Known rows, with every step that occurs
y-e-h-n-c-b: [-11 -12 -10  16  37 -28  11 -28   7   3 -36 -24 -22  -7 -22 -26  40 -28
  21   1  30  -7  18  26 -30 -34  24   3   9  12   2  11  -3  23   0 -12
  -4]
y-s-c: [  5   0 -11 -14  -9  37  -8   5  24 -35  42  -7 -21 -17  11  -6 -19   3
  -1   8 -25  16  -5 -12   9  39 -20  13   7 -37 -29 -18   2  24   0  -3
  -7]
b-e-h-a: [-25  25  -9 -12  -1  13   9   0  -2  26  13   3  27 -22 -24 -16 -30   3
   2 -10   0 -14   8  16   2  -6  16  13   2   5   7   9  10 -37  -8  23
 -15]
h-a-x-u: [ 33 -13 -11 -32   4   6  -1  29  -8 -16  33   1  20   7  22  24   4  27
  19 -49 -49  -1  -5 -61  15  30 -36 -28  -7   9  18  -8  23 -34 -29   9
  -8]
t-y-r: [ 14 -21  17  24 -37   2  -8   8   6  -9  36  11  21  -7  12  40 -20  -5
   8  -3 -26  39  -3 -10  19   4  21  -6  14 -15   7  -4  22  14  13 -34
  -6]
v-s-c-b-e-h-a: [-34  12 -15   7 -10  45 -16   2 -12   2  32   0 -49  -7  -5 -26 -26  17
 -12  26 -16 -19  12   5  -8  -1   3  53   5  21 -16  -7  12 -39 -40   6
   3]
t-y-s-c-b: [ -9 -17  17  30 -11  27 -34  14  27 -24  47 -11 -58  15  53  12   6  14
  -7  47 -25  17  -3  -1   2  24   7  28  -2 -33 -16 -17   1  38  -9 -19
   4]
h-a-x: [ 28   5  -7 -17   7  26   2  14   1  -3  51   5  29  11  22  17  31  18
  18 -24 -19 -24 -23 -48  18  23  -9 -15  -4 -23  15 -16  18 -20  14  11
 -26]
v-s: [ 13   3 -37 -13 -25  43  -6  19  -8 -12  45   1  -9  10  -8 -28 -15  12
   2 -16 -41  28 -11 -31   8  29   1  23  22  -3  -5 -12 -22 -14   9 -26
 -17]
u-b-e-h-a-x-m: [  9   5  -4 -17  -4  11  -1  -2  -7  34 -13 -10  44   3  13  23   6   6
 -14   6  34 -37  -6 -14  18   3 -12 -11   3 -12  26 -11 -19 -38  13  30
   2]
c-k: [ 20 -11 -24  -5  -3  17  13   4 -13 -13  15  -9  10  13   5 -39  37 -11
  18 -20 -18  -6 -31 -27  -1   4   1  11   4 -20   6  -2  -3   6  12   1
 -22]
m-x-u-b-e-h-n: [ 15  -5  -8 -15  -5 -68   7  47 -23   2 -26  37  31 -10 -30 -12  18   5
 -12 -23   2  31  25   1   2  15  -7 -18   0  -9  -4  -3  -6 -21 -28  -5
  12]
c-b-e-h-n-y: [-41   9  22  33  13 -31 -10 -13  -9   3 -18  12 -10  16 -24 -22  17  -9
  -5  21  26  23  14  47   2 -35  10   9   0  -4  -5  18 -11  11  17  -2
  17]
x-u: [ 16 -22 -27 -30 -12  -2  -1  28  -3 -25  17   1  11   0  -2 -22 -30   9
  15 -47 -41  40   8 -36  -2  21 -26  -2  -3  15   5  -1   7 -10 -31 -16
  -4]
m-x-u-b-e-h-a: [ 20   7  -5 -13  -3 -29  -5  62 -10  27  -8  24  34 -21 -10  -1  -5  22
 -33 -27 -12  -4  27 -16  -8  21  -8  -4  -5  27   6   3  18 -49 -38  13
   5]
y-s: [ 13  13 -13 -16 -14  31 -11  15  19 -14  33 -16   2  -6   2  -6   7   7
  -3   2 -23  16   1 -11  10  28  -4   4  18 -25 -15   4 -31  11  15   9
  -5]
c-b: [  2  -8 -26  -2  -7  31 -22  11   3 -10  35  -7  -1  19  14 -42  35  14
   8   0  -2   8  -3 -26 -14  -1   3  25  -6  -2  10  -1   1   9   2  -3
  -8]
m-y-e: [ 28   5  13   3 -29  12   7   2 -15  26   8  24   8   2  -8  19 -14   5
 -10  20   6   6 -21 -18 -12  12  28 -10 -28  21   2 -10  -6  14  22  -8
  -4]
n-c-b-e-h-a-x: [ -7  17 -14 -13  33   1 -16 -18   6   1 -16 -21  -9  -4  15  -3   9  -1
  17  -3  37 -53   3   4  14  -6  14   2  -1  29  15   1  29 -12   7  36
 -14]
y-e-h-n-c: [  0  -8 -15   1  34 -38  33 -30  11   3 -39 -16  -1 -25 -38 -13   2 -38
  23 -22  18   4  10  28  -9 -21  20 -18  14  -4  -2   1   4  18  14 -15
 -18]
k-c-b-e-h: [-39  22 -43 -21  -2   0 -24  -9 -11  -9 -21 -10  -6  -3   6 -39 -30 -19
  -3  16  22  -8  15  15  -6 -42  11  40 -16  30  -7   0  -1   6  -5 -12
  -2]
t-y-s: [  6   3  11  17 -14  14 -12  19  23  -4  36  -5 -15   5  29  25 -12   8
  -3  15 -33  31  -7   8  19  33  23   1  14 -36  -5  -2 -27  18  20 -16
  -9]
u-b-e-h-n-c-k: [-22 -11 -24  11  38 -57  17 -13  -9  13 -67  -3  -1   4 -48 -56  46 -37
  17  -1  35 -22  -5  28   3  -3  13   0  23 -39  -6  -4 -11   6  17  -1
   0]
w-c-k: [ 13 -23 -28 -22   2  16  25  -2 -20 -28  14  -7 -22  15  18 -57  16 -22
  25 -15 -23 -13 -19 -36   0   2 -11  11  -5 -23   1 -25  18  38   2 -27
 -14]
r-y-e-h: [ 20   9  11   8 -22  18  22 -10  11  42  -5  12  -1  -3 -22  26 -17  11
 -11   5 -14  -9 -16   5 -32 -20  18  -5  -8  17  -4  -1 -16   1 -10  -3
  10]
t-y-e-h-a-x: [ 18   6  32  21   0  -7  17   4  -1  30  13  -8  -3   8  42  69   0  12
 -11  -2 -14 -21 -25   1   3  -2  34 -31  -4   8  26  -1  15 -16   5  -4
 -15]
u-b: [  3 -13 -22   4 -10  15 -18  36   5  13  23  10  10  19  -8 -42  24  16
 -11  -3  -7  15  -8 -35 -12  27  -5  15   6 -28   2 -13  -1   3  18 -23
  -2]
e-h-n-c-k: [ -6 -24 -23   4  50 -32  33 -30   2 -17 -40 -15   7  -6 -25 -43  45 -45
  48 -39  10 -22  -1  21   6 -16   8  -6  39 -21   6  14   0  14  -4 -19
 -23]
a-h-n-y-s-c-k: [-12   0  34  22  25  -3  23  -7 -19 -55 -18   1  -3  13  -3   0  34 -11
   9  20 -30   1  -6  23  -5   8 -26 -23  22 -58 -34   8 -21  42  30 -15
   2]
s-c-k: [ 13 -27 -21  -5   0  20  15  -7  -9 -31  23  -1 -11   4  10 -37  17 -15
  24 -12 -22 -10 -37 -28  -4  11 -15  19  -8 -31  -9 -27  31  20  -4 -10
 -24]
t-y-e: [ 14  -7  10  19 -19 -10  17  11   0  21  19  -1 -12   8  19  24 -17  -2
 -10   8 -18  29 -28  -2  -8   2  39  -7 -21 -12   7 -24   6  16  29 -22
 -19]
a-x-m: [ 44 -13 -22 -44 -16  29   2 -16  -2 -21  18 -17  41  15  41  20   5  -5
  22 -28  13   4 -30 -42  28  11 -22 -19  -7 -17  28 -22 -11   5  25   8
 -21]
s-c-b-e-h-n: [-43  -7  -6   6   6 -13   4 -21  -7 -17   0  10 -20  -3 -22 -40   5  -8
  21  25  21   8  10  26  -5 -20   1  24 -12 -29 -14 -12  15   5 -26  -1
   5]
m-x-u: [ 55 -12 -22 -37 -14 -13  -1  47  -7 -28  25  20  36 -11  14  -3  -6  10
   4 -59 -30  31   6 -47   3  25 -18 -13 -14  21   8  -7  24  -1 -19 -11
 -24]
y-e: [ 25   4 -16 -10 -18  11  18   3  -5   7  17  -9   3  -6  -6  -9  -3   0
  -5  -4  -8  15 -20 -21 -18   0  14  -4 -20  -1   2 -15   1   9  29   2
 -16]

Rows
[-47  -9  28  32  16 -27  -7 -19  -5 -15 -11  20 -34   6 -18 -20  -9  -9
   0  31  21  23  11  45  -1 -25  -5  15 -14 -15 -18  -1  21  21   4 -14
  17] | s-c-b-e-h-n-y
[-21  -3  25  25  22 -22   7  -8   4  -6  -6  21  13   7 -25  -9   4 -14
   7 -24  -4  35  15  32   6 -15   0  -9  26 -20   1  31  -2  12  17 -39
   2] | e-h-n-y
[-14  -6 -21 -18 -20 -31 -11  36  -8   2 -33   4   4   0 -18 -33 -42  19
 -25 -15 -10  27  20  -5 -12  15 -16   7   3  24  -2   7  -8 -24 -34  -3
  25] | x-u-b-e-h
[ 35   4  35   6   2  12  18 -26   3  25 -17 -23  22  -2  34  74 -11  -9
 -24 -16  11 -20 -11  -2  -1 -29 -11 -39  -2  32  28   8  -6  -9  30  15
  -2] | n-y-e-h-a-x-m
[-26  11 -17  -1  33   7 -16 -11  13  18 -17 -21  -8 -19 -10 -38  -8 -11
  10  -2  29 -35  26  23  -6 -19  21  28   2  29   7  10  23 -13  -5  26
 -13] | n-c-b-e-h-a
[-22  28 -28 -20  14   5 -18  -7 -16   2  -6  -9   2   3  31   5   3  -1
  -1  19  21 -49   2  -6  10 -32   0  13 -21  22   8  -5  11 -20  -4  10
  -7] | k-c-b-e-h-a-x
[ 12  11  -8 -39  -6 -14   4  12 -14  -7  -6  -3  20  -7   7  26 -36  19
  10 -40 -19 -10   6 -17  21  17 -18 -24  -8  34  13   3  16 -46 -41  33
   4] | b-e-h-a-x-u
[-10 -12  40  37  -4 -26   0 -17   7 -18  -4  21  32 -16 -36  34  -1 -23
   2 -16 -10  43  25  28  11 -27 -12 -22  44 -10  -4  37   6  14  11 -39
  21] | e-h-n-y-r
[-20  -2  -8  -4   0 -20  -5  44  -8  31 -15   9  14  -9 -21 -18 -30  20
 -24 -11 -20   2  30  -6 -12  14 -15   5   5  24   6  11  -1 -54 -47  10
  20] | x-u-b-e-h-a
[-33  20  -7   4   4  22 -12   5  -4  25  10  -8   4  -3 -10 -31   6   9
  -3  10  13 -26  17  12 -12 -21  17  31  -5  17   9  19   1 -32 -20  31
   0] | c-b-e-h-a
[-33  -7  39  46  21   0 -21 -14  22 -28   1  -1 -47   4   5   5  30  -1
 -14  34  -3  24  30  38  -8  -5 -20  13  26 -23 -29  25 -13  37 -13 -25
  30] | e-h-n-y-s-c-b
[ 31 -17   3 -17 -25  35   0 -12  -3   9  10  17  51   5   9  17 -27 -10
   8  -3  18   7  -7 -26  10   4  -1   1  -9   7  25  -2 -22   8  10 -13
 -14] | x-m-y
[-18  -5 -21  -6  39 -50  34 -37 -11  -9 -57  -7   2 -14 -44 -43  19 -53
  42 -24  29 -21  -9  42  17 -16  16  -2  16 -25  -6  -1   2   6  13  11
 -21] | b-e-h-n-c-k
[ -1  16  33  34  10   3  13  -2   4  39  -4  -1   0 -15  -5  26 -18   3
 -32  -7 -14  -7   3  17 -25 -25  13 -10   4  33   7  28  13 -10  19  -6
   0] | n-y-e-h-a
[ 20  -2   7   0 -18  48  -1   3  39   0  46  19 -25  -6  -1  29 -17  17
   3  34 -32   3 -11 -17   2  31 -21   7  -4 -41 -34 -27 -14  24 -15  -5
  10] | r-y-s-c
[-36   7 -13   6   1 -19   2 -12 -12   3  -8   4   4   8 -30 -37  29  -8
  16  13  24  11  14  31  -2 -24  14  18   0 -17   0  10 -19  -6  -7  11
   4] | c-b-e-h-n
[ 48   3  21 -19 -32  16  14 -36  -9  13 -31  -5  32   6  28  70 -17  -4
 -12   4  37 -20 -23 -13   2  -8  11 -32 -15  44  28   1 -26   6  11   8
   3] | a-x-m-y-e-h
[-16   8   0  -5   5  19 -13 -13  -3  -9  21  -4 -19   3  28   5   5  18
   5  20  17 -39  -7  -7   4  -2  -6  14 -22   6   2 -11  43 -17 -26  30
  -3] | s-c-b-e-h-a-x
[-36  17  28  18 -10  12 -33 -13  18 -28  -9 -11 -56  -8  15  -1 -31   3
 -38  46  13  15  17  43  -1   0  -7  27  -1  16 -35  11  -3  33   5  14
  30] | n-y-s-c-b-e-h
[ 19  -3 -12 -23  -5 -18 -11  48 -18  12   5  12  11  15   6  10   7  36
  -6  -8 -18  -7  -7 -52  14  39 -28 -24 -26  -3   7 -28  11 -43  -9  23
  14] | h-a-x-u-b-e
[-27  18 -18  -6 -14   8 -17  -7  -7  -3  -3 -14  -4   4  -5 -44  -5   7
  -6  11  23   3   5  19 -15 -16  18  31  -6  18   3  12  -6  -5  -6  19
   2] | c-b-e-h
[  2   9  23  20  -7  -9   9  -7   5   9 -21  -8 -11  -6  -3   9 -28  -6
 -31  -7  -4  20  -5  21 -22 -22  11  -9   2  38   1  21   6  17  28 -21
   7] | n-y-e-h
[ 54   2  23  -5 -14  38  35 -28  12  57  -4  -5  34   1  14  90  -1   6
  -1   4   3 -48 -25 -19 -11 -29  -7 -35 -12  12  28 -12 -27 -24  -8  28
   5] | r-y-e-h-a-x-m
[  0 -10 -27 -21 -23 -28 -10  45 -16   2  -7  13   2   7 -18 -35 -28  20
 -17  -4 -15  35   5 -31  -3  32 -19   1 -20   0  -6 -21  -4 -22  -9   0
  14] | x-u-b-e
[  8  -2 -16 -33 -21 -39 -12  29 -14 -11 -32   0   2  18   5   1 -18  33
 -18 -17  -2  15  -5 -26   8  31 -20 -19  -2  24   3  -6   0 -24 -21  10
  25] | a-x-u-b-e-h
[-21 -20 -17  12  43 -17  -7 -21  15 -15 -21 -12  -7   1 -14 -48  42 -23
  36 -15  22  -1  27  21  -8 -21   9  13  29  -4   7  20   2  20 -12 -21
 -10] | e-h-n-c-b
[-23   7 -32 -16  13  -6 -18 -21  12 -10 -37 -24 -15  -8  -7 -50 -21 -17
  11  -3  40 -13  15  25  -4 -16  22  29   4  34   2   9  16  13   7  13
 -10] | n-c-b-e-h
[  9 -11  21  19   0  15  -1  -3  12 -35   9  -7 -42   3  21  -3  12 -16
 -13  15 -29   9 -21  -2   9  19 -30   8   6 -26 -29  -5   4  44  24  -4
   5] | n-y-s-c-k
[-40   8   1   7   4  -1  -6 -18   7 -24  -1  -8 -39 -13 -15 -18  16  -4
   0  46  15   5  21  41   3  -2  -7  20   4 -38 -36   0 -24  14 -24  16
  21] | y-s-c-b-e-h-n
[-20  12  21  14 -14  16 -36   0  14 -28  16  -4 -60   2  16  -4 -21   9
 -29  58   9  20  -1  17   5  12 -16  23 -24 -10 -39 -19   3  37  35  15
  20] | n-y-s-c-b-e
[-29   4 -25 -14  32 -44  19 -29   8  -7 -39   2  13 -24 -48 -34 -27 -35
  37 -22  34   8  11  42  20  -8  18  -5  11 -22  -5  -4   7   7  18  -3
 -24] | b-e-h-n-c
[ -5  18  -1  -5   0  -1 -11  20  -5  30   2   9  19   8   1   5  20  29
 -17   5  13 -33  -9 -14  11  20   6  -7   4 -12   9  -9   5 -36  11  22
   0] | u-b-e-h-a-x
[-42  14  35  15   5 -26   5 -22  15 -22 -14  15 -31 -21 -26  15 -32 -15
 -13  28   3  33  12  61  23   6 -13  -5   9 -38 -41  -1  -9  24  17  -4
  19] | b-e-h-n-y-s-c
[ 20 -10  -2 -28   4  -1   3  19   1 -11   9  -6  22   0  19  29  -9  25
  10 -58 -43  -9  13 -36   7  15 -27 -24  14  35  21  20  18 -41 -55   4
   3] | e-h-a-x-u
[  9  -3  23  28   7 -30  24  -4 -11  11  -1  16  -6   6 -25  12  17 -16
  -3   4  -4  39 -15  11  -7 -17   2 -28 -18 -29  -8  -9  -4  19  55 -24
  -2] | h-n-y-e
[  2  -5  20  13 -20  46 -36   5  15 -18  34  12 -36   8  26   9  12  19
 -14  59   0  -5   6 -12  -5  34  -4  27 -11   1 -25  -2 -11  35 -19  -3
  22] | m-y-s-c-b
[  5 -15   6  34  27 -16  16 -28  18  36 -37   3 -27   5 -32   5  43 -14
  19  22  21 -22   9  26 -38 -42  22  -5  -1   4  -2   1 -16  25  -9 -11
  15] | r-y-e-h-n-c-b
[ 31  -2  27 -14  -6  37   0 -19   2  23   5   9  60   6  29  65  -8   5
   8 -12  19 -42  -5 -22  20   0  -4 -19   9  25  39  18 -16 -22 -16   5
  -7] | e-h-a-x-m-y
[ 40   3  33  -7 -14  -9  10  12 -22  20 -15  14  11  -1  17  76 -21  26
 -15 -15 -23 -24   0 -29  -7   8   0 -42 -14  73  21  17   6 -33 -48  10
  18] | m-y-e-h-a-x-u
[-39  29  29  34   6 -17 -18  -9   5  -3 -21  -5 -28   5 -17   1  25  -2
 -24  41  16  25  21  62   7 -16   4   2  14 -13 -20  30 -47  17  20  18
  32] | c-b-e-h-n-y-s
[ 63   1  24 -12 -20  33  19 -21 -17  37  10   4  43   2  27  79   5   1
   1  14  22 -39 -31 -41   8   1   0 -40 -36  16  33 -18 -18 -14  22  21
 -12] | h-a-x-m-y-e
[ 20  19  38  19  10   1  10  -5   0  22  -3  -4  -1   2  18  57   4  12
 -24 -10  -8 -17 -18  -4  -3 -11   7 -33  -4  30  11  13  19  -7  30   6
   1] | n-y-e-h-a-x
